Each row was made from one walk, in order. Every step used is in the known rows, and no mark comes twice. Write each row's walk.
In the rows, 128 means zero.
Known rows:
kodo, poko, vize, kiko, kerosa, nurutal: [212 170 142 168 158  84 116 172 181 119 132 200 142 125  88 132  92 127
 124 141]
poko, vize, vakos, nurutal, kiko: [ 72 149 106 106 103 161  70 131 114 116  99  79  58 168  97 122 151 147
 148 110]
kerosa, vize: [133  74 143 164 153 164 135  97 139 126 135 128 125 131 128 163 147  88
 134 129]
vakos, nurutal, kiko, kerosa, vize, poko: [ 93 192 140 141  92 163 152 143 123  91 121 114 166 158 169 132 103 113
 106  99]
poko, vize, kiko: [140  83 116 125  93  94  93 151 165 135  88 156  65 113  72 118 148 128
 126  96]
kiko, vakos: [134  75 114  93 201 121 170  95  79 164 145 108 168  67 162 125 125 121
 134 149]
kiko, kerosa: [158  82 112  62  96 106 131  89 136 151 181 162 177  87 146 109 121 122
 117 162]
nurutal, kiko, kerosa, vize, poko: [132 186 140 107 105 157 142 117 164 147 138 133 155 123 183 132  79 116
 143 121]
vakos, nurutal: [103  71 133 167 104 121 128 125  80  74 128 120 137 119 105 125 151 115
  90 127]
nurutal, kiko, kerosa, vize, vakos: [128 180 108  82 142 181 148  83 149 188 160  92 115 161 184 139 121 136
 165 129]
vakos, nurutal, kiko, kerosa: [ 84 148 103  96  45 156 117 119 100 101 171 124 172 137 153  97 121 139
  97 124]
kodo, poko, vize, vakos, nurutal, kiko, kerosa: [132 185 102  84 119 171 111 146 141 114 162 122 151 163 150 121 123 170
 136 150]
vize, kiko, kerosa, nurutal, vakos: [133 169 150 164 116  58 203 169 106 183 130 159 107 129 156 122  89 135
 134 108]
vize, vakos: [151  94 129 123 170  98 166  81 127 172 128 116  83 118 146 116 143 151
 160 151]
kerosa, nurutal: [149 112 164 191 166 107 118 107 119 132 124 150 115 114  86 133 112  95
 125 149]
vize, kiko, kerosa: [167 109 122 107  90  60 156 127 153 152 137 161 136 103 145  92 118 162
 104 108]
vakos, nurutal, kiko: [ 58 126 126 163  74 166 107 130  90  88 137 100 108 147 133 112 136 134
 113 120]
vize, nurutal: [140  89 174 158 133  70 129 105 161 131  94 141 127  96  99 113 139 131
 133 140]
poko, vize: [136  64 105  89  96 147  67 104 150 126 118 160 108 102  71 133 140  98
 137 142]

Write each row's walk:
[162 106  92  61  75  81 103 138 169 142 121 170 130 106  89 110 126 139
 113  97]
poko, vize, kiko, kerosa
[ 81 163 109 139  72 202 118 125 110  92 170 105 176 168 158 145 134 102
 103 102]
vakos, nurutal, kiko, kerosa, vize
[137 106 170 156 141 122 141 168 170 159 104 168 128 105 130 146 129 135
 180 159]
kodo, poko, vize, nurutal, vakos
[174 158 123 125 121  60  91 151 158 136 101 180 114 117  59 130 104 111
 111 109]
poko, vize, kiko, kerosa, nurutal
[106 168 127 145 145 187 106 152 135  98 119 101  96 167 131 138 147 158
 145 144]
kodo, poko, vize, vakos, nurutal, kiko
[ 69 154 126 148 128 147 139 110  95 122 115  71  79 164 157 107 145 162
 137 119]
vize, vakos, nurutal, kiko
[176 105 175 158 159 106  98 136 195 111  96 172 141 101  79 138 134 131
 142 168]
kodo, poko, vize, nurutal
[103  80 113 129 178 123 169 134  35 101 128  84 179 102 148 127 139 114
  98 129]
kiko, vakos, nurutal
[110 157 165 188 139 147  90 113 128 138 120 129  87 137 113 116 101 112
 138 151]
kerosa, nurutal, kiko
[127 137 107 127 159 135 173 102 102 111 150  90 160 167 158 157 156 117
 113 112]
kiko, kerosa, vize, vakos, nurutal
[146 110 133 171 204 119 164 201  96  77  91 119 161 114 126 138 141 140
  93 102]
kodo, poko, vize, kiko, vakos, nurutal
[ 92 176  76  37  76 144  81 122 123 124 134 101 121 163 126 115 133 145
 132 116]
poko, vize, vakos, nurutal, kiko, kerosa
[176  72 130 130 144 169  93 132 166 114 140 171 141 101 100 143 132 118
 144 169]
kodo, poko, vize
[ 73 162 138 186 156 191 142 126 102 114 113  56  77 193 154 153 156 126
 137  98]
kerosa, vize, vakos, nurutal, kiko
[117 141 151 125 117 119 184 130 145 178 138 133 168 130 177 154 124 112
 158 120]
kiko, kerosa, vize, nurutal, vakos
[146  91 112  87 174  89 132 162 116 154  80 119 121  89 112 126 135 128
 126  94]
poko, vize, kiko, vakos
[169 137 137 126 141  90 128  99 126 143 155 170 168 108 104 121  97 102
 123 156]
kiko, kerosa, nurutal
[112  94 108 107 134 118  98 123 107  96  92 106  83 152  82 138 164 123
 130 115]
poko, vize, vakos, nurutal
[109 178 155 152 208 145 135 117  78 171 128  94 133 105 151 122  93 108
 144 144]
kerosa, nurutal, kiko, vakos
[179  92 154 170 141 118 119 169 181 118 110 176  97 113 101 130 134 146
 131 124]
kodo, poko, vize, kiko
[ 90 175 105  77  94 130 144 104 104 136 159  91 133 157 172 104 133 176
 121 125]
vize, vakos, nurutal, kiko, kerosa
